Each row was made from one path, in order. Every step used is in the known rows, and no mark comes twice. Write each row's path.
Known rows
reni tegav: [  7 -11 -19   0  -7  -7 -11  25 -24  10   5 -19  15  -2   6  15 -26 -12
 -27   1  -5  12 -21 -12 -13 -35]
sosoza karup: [ 22   0   2  20 -17 -20  -9  22  19   8  -9  -8   2  39   7  11 -10 -31
 -28  14  -3  -9   0   3   7 -12]
kados fiki tegav karup magu: [ -6   8  23 -16  26   8   8 -27 -22 -12  -2 -14  -8 -31  11  -4  -1  13
  32   1   8  -5  10 -13   3  20]
tegav reni: [ -6   6 -24 -19   9  10 -24   1   5  27  18   7 -17  13  21  -1   3  19
 -35   1  -3 -15  -6  12   5  -7]
kados fiki tegav reni magu ganas: [-13  14   1 -11   5  18   4 -31 -14  -8   1   7 -24 -26  -6  -8  -7  12
  31  -3  24 -12  14   9  15   7]
tegav fiki kados: [  1  27 -16  18  16  -5   8   9  -5   3   2 -22  32  -7  16 -23  24  29
 -11  -5  11  -3  31  10  -1  24]
karup sosoza ganas: [ 21 -46   3  -9 -14 -12 -32   9  -9   6 -10   7  39  21 -19  15  24  -8
 -19  27   7   6  32  -3 -21   2]
reni magu ganas: [  9 -30  -9  30 -50  27 -15  12  18 -16  -9  15  -7  21 -47   9  15  -1
   7  -1 -18   9  -1   7 -22 -36]
tegav karup sosoza reni: [  3 -30   2  -4   7   1  -7  -7   7   6   7  -2  36  38   0  20  24  16
 -18   3 -28   0  10 -12 -30  22]
sosoza ganas: [ 18 -53  10  -1 -17  18 -29  18  -9  -8  -9   5  17  20  -2  -3  14 -13
  -6  20  12  14  10   0   7  -1]
karup kados fiki: [  3  21  25   6   4 -16   8  10  14  -2 -12   5 -25 -11 -23 -22  14  -9
  -7  -9 -15  13 -14 -17   2  -1]
tegav reni sosoza: [ -9  -1 -37   8 -15   4 -19   9   5  32  20  31 -24  15  20  15  -5  34
 -41  11   3  -7 -16  22   9 -20]
kados fiki tegav: [ -3  13  12  -5  10   6   3 -20 -22 -12 -14  -6  -8 -37   6 -10 -13   6
  23   8  29  -9  19  -5  17  15]
reni kados fiki tegav: [-17  17  -2  -7   3  -7  11  14 -24  -7  -9 -20  -9 -24  15  18 -16 -24
  15   9   2 -10 -17 -13  -3 -22]
kados fiki tegav reni magu: [-11  20   1  -9  19  12   7 -25 -16  -3   2   1 -30 -26   6  -6 -15  17
  26  -1  18 -11  12   5  19   9]
karup kados fiki tegav reni sosoza ganas: [ -4  15  14   4  10  -6  14  -2  13   3   0  23 -28 -13 -11 -23   8   0
   6 -12   3  16  -5   3  22   6]
fiki kados: [  8  -6  -8  18  14   4   2   3   4  15  10 -13   3  -9  13 -33  28   3
 -36   0   9 -21  18  -2  -5  18]
sosoza karup kados fiki tegav reni magu: [ 12  32  13  16   6 -25  19   8  35   8  -1   2 -32  28  -8  -7  -7 -28
  -3 -12 -14   1  -6   7  20  -6]
fiki tegav karup: [-10  -3   0  -1  22  20   7 -18   6  -1   3 -13  11  -6  27 -13   8  19
   3  -9   7  -2  28  -2   9  27]
sosoza karup kados fiki tegav: [ 14  25  21  17   0 -30  16  10  29   2 -11  -4 -16  20  -7 -11  -5 -35
  -6  -5  -5   0   0   1  18   2]
reni kados fiki tegav karup: [-22  16   4  -7  10  -3  17   7 -24  -7   0 -23 -10 -17  21  19 -12 -19
  16   5  -5  -7 -17 -21  -6 -17]
magu ganas: [ 10 -32  -7  -2 -56  21 -31   5   9 -16 -12  12  20   5 -30  -5  24  -9
 -11   7  17  -3   7   2 -17 -17]

Which path is each row?
[ -2  26  23   2  12 -12  15  -2  17  -5 -11   3 -21 -22 -14 -31  10  -6
   8 -15  -5  11   2  -9  12   9] -> karup kados fiki tegav
[  2  16 -25   6  14 -14  11  18 -27  11  12 -30  34 -10  18  -2 -13   5
 -16  -8   7  14  -1  -2 -11 -13] -> reni tegav fiki kados
[ 12 -46 -11 -16 -18  15 -16  16   0 -13  11  -5  54  29  -5  18 -10  -8
   4  -8 -27  19 -36   6 -27  -6] -> sosoza reni tegav karup magu ganas
[ -6  31  14   2  20  -6  18  -3  21   1  -1  10 -37 -15 -18 -26   8   3
  11 -24 -14  11  -3   0  13   3] -> karup kados fiki tegav reni magu
[ -5 -22  -5  -1   3  19   3 -24  15  -9   1   2  32  10  -3   0  16  15
  19 -12  -2   0  36   9  -9  26] -> fiki tegav karup sosoza reni magu ganas
[-10  12  16  -7  22  10  13 -30 -22 -11  -4 -10 -13 -27  13  -8  -7  13
  23   0  18  -7  17 -12  13  25] -> kados fiki tegav karup
[ 11  24  12  13  -9 -20  16   5  36   2  -2  10 -27  29 -20  -9  -1 -31
   3 -14  -7  -1  -3  11  15  -8] -> sosoza karup kados fiki tegav reni magu ganas
[-12  21   2 -18  22   9   3 -28 -20   0   1   0 -22 -33  14 -11 -15  14
  20   4  29 -16  14   2  21  17] -> kados fiki tegav reni
[ 16 -34 -17 -10 -16 -19 -23  16  -4   7  -4   2  60  21 -14  27  -5  -7
 -20  12 -12   3   6   7 -32  -4] -> karup sosoza reni tegav
[  9   3  -7  51 -35 -26  15  18  20   7  -8  29 -19  18  -3  11 -16  -2
 -21  13   7  10 -12  16  18 -17] -> reni sosoza karup kados fiki tegav
[ -8   3  17 -13  19   6  11 -32 -19 -13  -5  -4   8 -19   4   0  -4  12
  28   4  13  -7  19  -5   6  34] -> kados fiki tegav karup sosoza reni
[ 25 -37   4 -25 -37   8 -46  20   6 -15  -4  -4  25  -6 -24   1  36  -5
   9   8 -14   6 -15  -3 -40 -28] -> karup magu ganas
[ -2   3   5  -4  20 -10  15   6 -18  11  17 -18  -3   5   4   9 -14 -10
 -16 -18 -25  24 -30 -30 -16 -19] -> reni tegav karup kados fiki
[-17   8   7 -20   0   0   8   7 -21 -15   0 -22   0 -20   8  20   0 -23
  29   3 -10  -5 -24 -20 -20 -23] -> reni kados fiki tegav karup magu ganas
[ 14 -15 -19  55 -49 -19  -3  29  13  13  -6  26  -4  32   3  29 -17   3
 -38  28   5   5 -13  18   9 -27] -> reni sosoza karup
[-13  17  -4  -5  10   6   6 -25 -20   1   2  10 -25 -31  15  -3 -18  22
  15   7  31 -12   7  10  23  11] -> kados fiki tegav reni sosoza
[-21  23 -23 -26  14   0  -8   8 -13  22  19  -2 -31   2  24  16  -8  -1
 -16   1  -7 -19 -30  -1  -3 -24] -> tegav reni kados fiki
[ -7   1  14  -3  16  10  16 -30 -14 -13  -3  -1   0 -12  -4   5  -7  15
  35  -1   5  -4  18  -4   1  27] -> kados fiki tegav karup sosoza reni magu
[ -8  27   9   6  11 -12  15  -2  17   7  -1  19 -31 -17  -8 -24   5   6
   2 -14  -1  10  -6   2  17   4] -> karup kados fiki tegav reni sosoza
[ -3  11   2 -14  -3   2   1 -22 -12  -4   2  11 -16 -23   3   0 -12   8
  27   8  28 -13   3  12  13   3] -> kados fiki tegav reni sosoza karup magu ganas
[  3 -22  -2  -4  -1   4   5  12   1  -8  10  -5  33  23  -1  11 -21  -8
   2 -15 -26  19 -35  -1 -10   6] -> sosoza reni tegav karup kados fiki
[ 18 -44 -13   4 -39  -3 -25  10  17  -7 -10  17  49  31 -42  26  16  -2
  -3  12 -17   0  17  15 -38  -4] -> karup sosoza reni magu ganas
[ -9 -16  -5  -4  -3  12   5  13  -1 -18   0  -8  30  14  13  18 -19 -17
  21   0 -18  -1 -27   5  -4   6] -> sosoza reni kados fiki tegav karup
[ -3   0  17   9  19   2  12   4  23   9   9  -5 -11  25   1 -10  31   8
 -26 -18 -39  15  -6 -24 -11  11] -> tegav karup kados
[-11  10 -22 -18  23  18  -8 -14   8  13  10   0  -1 -14  33 -18  -5  20
  -3  -9  20 -14  26  20  23  14] -> fiki tegav reni
